Each row comes from the steps of one walk. Every step used is in the known rows, and no mark comes twice. Write the walk behind each row, first mark first.
Known rows:
libe-buda-litop-lizuv: -0.04  0.34  4.22  0.30  0.81 -3.90  2.48 -0.48 -1.71  0.45 -1.23 -0.69 -1.76 -0.78  0.35  1.00 -3.93  3.30  0.68 -2.65  3.08  2.34  0.37
guvu-lizuv-boro-ganu:  1.52 -0.33 -1.20  0.96 -3.29  1.41  1.77 -0.38 -0.62 -1.21  2.44  0.65  0.54 -0.08 -1.89  0.02  1.67 -2.87 -2.59  2.34  0.05 -2.53  1.63
buda-ganu-lizuv-boro:  0.51 -0.07 -0.92  0.68 -1.77  1.64 -2.26 -0.93 -0.43  0.31  0.62  1.06  3.18 -0.29 -0.41 -0.21  2.45 -2.85  2.08  2.93 -0.97 -5.11 -1.93
libe-buda-boro:  0.72  1.94 -0.49 -0.08  0.57  0.55  2.37 -0.83 -2.26 -0.16 -1.96 -0.25 -0.02  0.32 -0.03  2.69  0.10 -0.71  2.74 -2.64 -1.32  3.55  0.55
boro-ganu: -0.89 -0.38 -1.19  2.03 -1.70  0.23  3.09 -0.44  2.57 -0.27 -0.75 -1.57 -1.71  2.24  1.47  0.23 -2.71  0.89 -0.76 -1.15 -1.52  1.34 -1.29
litop-lizuv-buda-ganu: -0.40  1.14  0.16 -1.03  0.56 -0.21 -2.47 -0.06 -1.38  0.99  0.98  0.26  1.76  0.85  0.51 -2.16 -0.55 -0.67 -0.29 -1.21  0.45 -2.02 -1.70
libe-buda-boro-ganu:  1.25  1.02 -0.82  2.09 -0.36  0.80  0.21 -0.07 -3.16 -2.04  1.95  0.57 -1.49  0.78 -0.37  0.69 -1.43 -0.36  0.44 -3.21 -1.21  3.91  0.87
libe-buda-lizuv: -0.31  3.45  1.79  0.20  0.10 -1.17  3.23  0.81 -2.87 -1.76 -1.46 -1.36 -1.99 -1.09 -0.54  1.31 -0.72  0.31  1.00 -4.59 -1.40  2.98  0.07
ganu-lizuv-boro: -0.03  0.02 -0.03  0.26 -1.03  2.03  0.61  0.24  1.03  1.81 -1.46  0.27  2.86 -0.07  0.02  2.18  3.77 -2.91  1.59  2.79 -2.19 -4.98 -0.27
guvu-lizuv-boro-ganu-buda:  2.26  0.45 -1.56 -0.75  0.74  1.61 -2.09  1.82 -0.40 -0.59  2.16  1.95  1.43 -0.81 -1.26 -0.93  4.66 -3.27 -1.77  2.49 -0.81 -2.83  2.63
ganu-lizuv:  0.32 -0.71  0.15  1.16 -0.82  0.11  3.01 -0.96  3.08  0.96 -2.77 -0.54  0.78  0.94  0.08  0.67 -0.22 -0.83  0.97  0.60 -2.59 -2.91 -1.62
lizuv-guvu: -2.59  0.16 -2.37  1.23 -0.72  1.30  2.66  0.42  4.11  3.57 -2.85 -2.02 -1.57  0.30  0.74  2.04  0.86 -1.30  0.80  0.67 -2.18 -0.28 -0.78
buda-litop-lizuv-boro: -1.59 -1.02  2.68 -0.25 -1.33 -2.18  0.95 -0.46 -0.54  1.70 -0.83 -0.61  1.83 -0.32  0.59  1.90 -0.87  1.19  1.58  2.02  4.97 -0.19 -0.24
feme-buda-lizuv: -1.36  1.00 -0.29 -0.74 -0.22  0.48  0.58 -1.08 -0.90 -0.64 -0.43 -0.85 -0.92 -0.40  1.58  0.06 -1.87  0.65 -0.37 -4.20 -1.13  3.19 -0.47
boro-ganu-lizuv-buda-feme:  0.82 -0.16 -2.64  0.67 -0.06 -0.53 -0.83  3.02 -0.91 -2.62  1.75  0.94 -1.14  2.41 -2.91 -2.87  1.26  0.08 -0.38  2.15 -0.51 -1.83 -1.11
boro-ganu-buda-lizuv: -0.39  1.29 -0.31  0.97  1.39 -1.05 -1.66  2.58 -0.44 -2.51  1.07  0.19 -1.10  0.32  0.05 -1.93 -0.24  0.37 -0.36 -2.41 -0.63  2.50 -0.46
boro-ganu-buda-litop: -0.27 -1.12 -0.37 -0.15  2.04 -3.16 -1.00  1.68  2.43 -0.03 -1.62 -0.57 -1.25  1.31  0.90 -0.89 -2.14  3.14  0.56  0.08  2.29  3.62 -0.99
guvu-lizuv:  1.36 -0.17 -0.55 -0.12 -1.96 -0.54  6.22 -2.25  2.37 -0.46 -2.73 -0.85 -0.10  0.19 -1.61  0.60 -0.70 -1.23 -0.99  0.80 -0.53 -0.92 -0.07
litop-lizuv-boro: -1.43  0.57  1.38  0.32 -1.11  1.44  1.44 -0.52 -0.44  2.15 -0.30 -0.17  2.16  0.11  1.73  2.07  1.48 -1.32  0.88  0.82  0.20 -2.69  0.29
ganu-buda-lizuv: -0.83  2.17  0.11 -1.06  2.23 -1.20  0.39  1.83  0.43 -0.59 -2.66 -0.50  0.34 -0.22  0.28 -0.04  1.32  0.03  1.92 -1.94 -0.77  2.28 -0.87
libe-buda-feme-litop:  1.03  0.55  1.05 -3.24  1.61 -0.41  5.67 -2.55 -0.61 -2.60 -3.71 -2.17 -3.60 -2.09  0.41  1.33 -1.16  5.61  1.68 -0.41 -0.99  4.02  0.51
libe-buda: -0.26  2.64  0.47 -0.53  1.12  0.26  4.27 -0.10  0.12  1.26 -3.51 -1.67 -1.76  0.23  1.40  2.62 -0.18  0.56  1.33 -3.20 -3.29  1.69  0.25
feme-buda-boro-ganu-lizuv-litop:  1.68 -1.84 -0.08 -0.58 -0.40  1.19 -6.27 -1.32 -0.12 -1.70  3.12  2.80 -0.51 -0.82 -1.21 -0.77 -0.28 -0.45 -1.97  1.38 -0.45 -0.71  1.34

Which walk is each row?
 2.05  1.16 -2.03 -2.50 -0.66 -0.16  0.06 -0.52 -0.59 -0.75 -0.03  0.23  1.65 -0.09 -2.69 -2.25  1.07 -2.68 -1.59  0.93  0.06 -2.26 -0.74 -> guvu-lizuv-buda-ganu
 0.19  0.46 -2.77 -0.21 -0.06  1.34 -2.15  1.43 -1.41 -0.43  1.54  0.36  1.59  2.20 -0.77 -0.33  0.73 -1.86 -0.28 -0.78 -0.24  2.20 -0.16 -> lizuv-buda-boro-ganu
-1.34  0.43 -1.41  1.03 -1.92  2.21  0.81  0.72  0.47  0.67  0.55 -0.73  0.49  1.25  1.46  1.64  1.21 -1.24 -0.17  0.99 -1.17 -0.65 -0.02 -> lizuv-boro-ganu
-2.30 -0.57  0.08  2.70 -0.68  0.74  1.14 -0.08  2.31  3.21 -0.01 -0.63 -1.24 -0.30  0.77  0.50 -0.36 -1.11 -0.37  0.07 -0.71 -2.05  0.03 -> litop-lizuv-guvu
 1.13  0.51 -0.84 -1.17 -2.28  1.39  3.87 -1.04  0.32  0.56 -1.41 -0.08  2.11 -0.75 -1.58  1.91  3.19 -3.32 -0.41  2.95 -0.16 -2.91  1.29 -> guvu-lizuv-boro
-0.98 -0.26  1.14  2.42 -2.12  1.54 -0.64  0.17 -1.32  0.25  3.52  0.67  0.70  0.66  1.38  0.18  0.05 -0.94 -1.25  0.29  0.40 -2.42  0.73 -> litop-lizuv-boro-ganu
 1.53 -1.32  0.56  0.86 -2.06 -0.49 -2.54 -0.54  1.15 -2.50  1.12  1.78 -0.09 -0.08 -3.07  0.04 -0.13 -0.82 -0.51  3.64  1.01 -1.38 -0.13 -> buda-boro-ganu-lizuv-litop
 0.54  0.74 -0.35 -1.49  1.44  0.73 -0.35  1.68  1.50  2.21 -2.18 -0.25  2.27  1.00 -0.58  0.21  2.99 -2.45 -0.04  0.44 -3.28 -4.20 -0.83 -> ganu-lizuv-buda
-0.67  0.02 -2.40 -1.10  0.10  1.42 -1.24 -3.06  0.60  0.79 -0.51 -0.34 -0.36  0.77  3.04 -0.89 -2.60  1.11  0.39 -2.67 -1.83  1.77 -1.83 -> feme-buda-ganu
-1.24 -1.69  2.88  0.77 -1.11 -4.04  3.37 -1.71  1.52  0.76 -2.22 -1.27 -0.30  0.65  0.63  0.55 -4.82  3.32  0.89 -0.16  4.55  1.88 -1.51 -> buda-litop-lizuv
-0.30  1.07  1.67 -1.06  0.90 -3.23  4.01 -0.12 -0.02  0.78 -4.14 -2.18 -2.05 -0.16  0.31  2.51 -2.77  2.99  1.86 -1.93  1.55  4.07 -0.30 -> libe-buda-litop
-0.69  1.78 -2.34 -2.49  0.67  0.54 -1.08  0.43  0.38  1.24 -1.89 -1.11  1.47  1.53  0.51 -0.67  0.70 -0.94  0.89 -0.47 -1.14 -0.27 -2.44 -> lizuv-buda-ganu
-0.01  0.64  0.14 -0.87  0.80  0.52 -1.51  0.25 -2.37  1.09  0.57  1.01  3.25  1.09 -0.50  0.16  1.07 -2.11  0.78 -0.90  1.09  0.04  0.12 -> litop-lizuv-buda-boro
 1.30 -2.29  1.48 -0.85  2.71 -0.99 -0.77 -1.26  0.09 -3.74  1.72  0.72 -2.48 -1.38  0.87 -3.40 -1.78  5.82 -0.84  1.08  1.36  1.84  0.63 -> boro-ganu-buda-feme-litop-lizuv
-0.79 -0.26  2.39 -1.91  2.71 -2.04 -2.81  1.71 -0.50  2.37 -1.19  0.92  2.66 -0.88  1.18  0.99  2.09  0.92  2.32  2.06  4.05 -0.38  0.61 -> ganu-buda-litop-lizuv-boro
-1.49  0.84 -1.89  2.40  1.46  0.17 -4.35  4.20  0.36 -0.47  2.68  0.53 -2.48 -1.07 -0.88 -2.25  1.82 -1.38 -0.93 -1.05 -1.13  1.16  0.43 -> boro-ganu-buda-lizuv-guvu
 0.21  0.64 -2.31 -1.47  0.86 -0.62  1.21  2.27 -0.07 -0.78 -1.98  0.30  0.28  1.74 -2.65 -0.86  2.83 -0.33  1.74  2.69 -0.64 -2.22 -1.61 -> ganu-lizuv-buda-feme
 0.00 -1.85  2.14  1.24  1.95 -3.75 -2.56  1.12  0.65 -0.42  1.25  0.77 -0.90  0.67  0.92 -2.35 -3.28  3.37 -0.51 -0.50  3.84  1.90 -0.14 -> boro-ganu-buda-litop-lizuv
 0.23 -2.29  1.54 -0.28 -1.60  0.87  0.80 -2.23 -2.03 -3.57  3.40  0.10 -1.17 -1.80  0.37 -1.25 -0.95  4.02 -0.97  3.13  2.67  0.11  1.00 -> buda-feme-litop-lizuv-boro-ganu
-1.13 -2.18  0.58  2.55  2.10 -2.58 -5.10  2.79  1.38  1.64  2.88  1.04 -2.21 -0.72 -0.03 -2.55 -1.21  1.61 -1.25  0.90  3.29  0.45  0.74 -> boro-ganu-buda-litop-lizuv-guvu
 0.79 -3.00 -3.58  3.88 -0.66  3.46 -7.33 -0.08 -0.73  0.42  6.23  3.13 -0.52 -0.60 -0.93 -2.19  0.49 -3.15 -2.08 -0.36 -2.35 -1.31  1.42 -> feme-buda-boro-ganu-lizuv-guvu
-0.74 -2.46  2.48 -0.02  0.24  1.49  1.04 -3.14  3.15  2.41 -0.30 -1.53 -1.18 -3.52  1.72  0.13 -1.18  1.81 -1.97  0.87 -0.95 -1.71  0.96 -> feme-litop-lizuv-guvu
-0.25  0.42  0.72  0.70  2.07  1.58 -4.55  2.36 -1.19  1.12  3.20  1.98  1.39  0.05  1.96 -0.76  3.13 -1.31 -0.51  0.39 -0.47 -2.58  1.70 -> litop-lizuv-boro-ganu-buda
-1.19  0.85 -0.77  0.29 -1.48  2.43 -3.82  0.87 -3.80 -1.57  4.62  0.51 -0.21 -0.71  1.18 -0.61  0.52 -1.04 -2.10 -2.55 -0.67  1.47  1.15 -> feme-buda-lizuv-boro-ganu
 2.91 -0.14  0.16  3.49 -0.48  0.63 -2.07  0.15 -3.53 -2.64  3.64  2.32 -0.45  0.02 -2.07 -0.78 -0.43 -1.82  0.03 -2.09 -2.05 -0.12  1.15 -> libe-buda-boro-ganu-lizuv
 1.14  0.65  1.21 -3.18 -1.68 -1.58  4.68 -1.82  3.70 -0.52 -4.21 -0.85 -1.28 -1.41 -2.88  1.77  0.47 -0.39 -1.70  3.81  0.98 -1.67  0.76 -> guvu-lizuv-litop
 1.42 -1.34  2.55 -3.80  1.65  1.27 -1.67 -2.84 -1.46  0.16  0.27  0.15  3.38 -2.27  0.41 -0.14  0.22  0.87 -0.79 -0.22  0.81  0.55  1.16 -> feme-litop-lizuv-buda-boro
-1.36 -1.48 -0.31 -2.04  0.66 -1.72  1.16 -1.92  2.03  1.81 -3.17 -1.64 -0.82  0.65  2.38  1.14 -3.74  3.43  0.53 -1.63  1.74  4.39 -0.90 -> feme-buda-litop
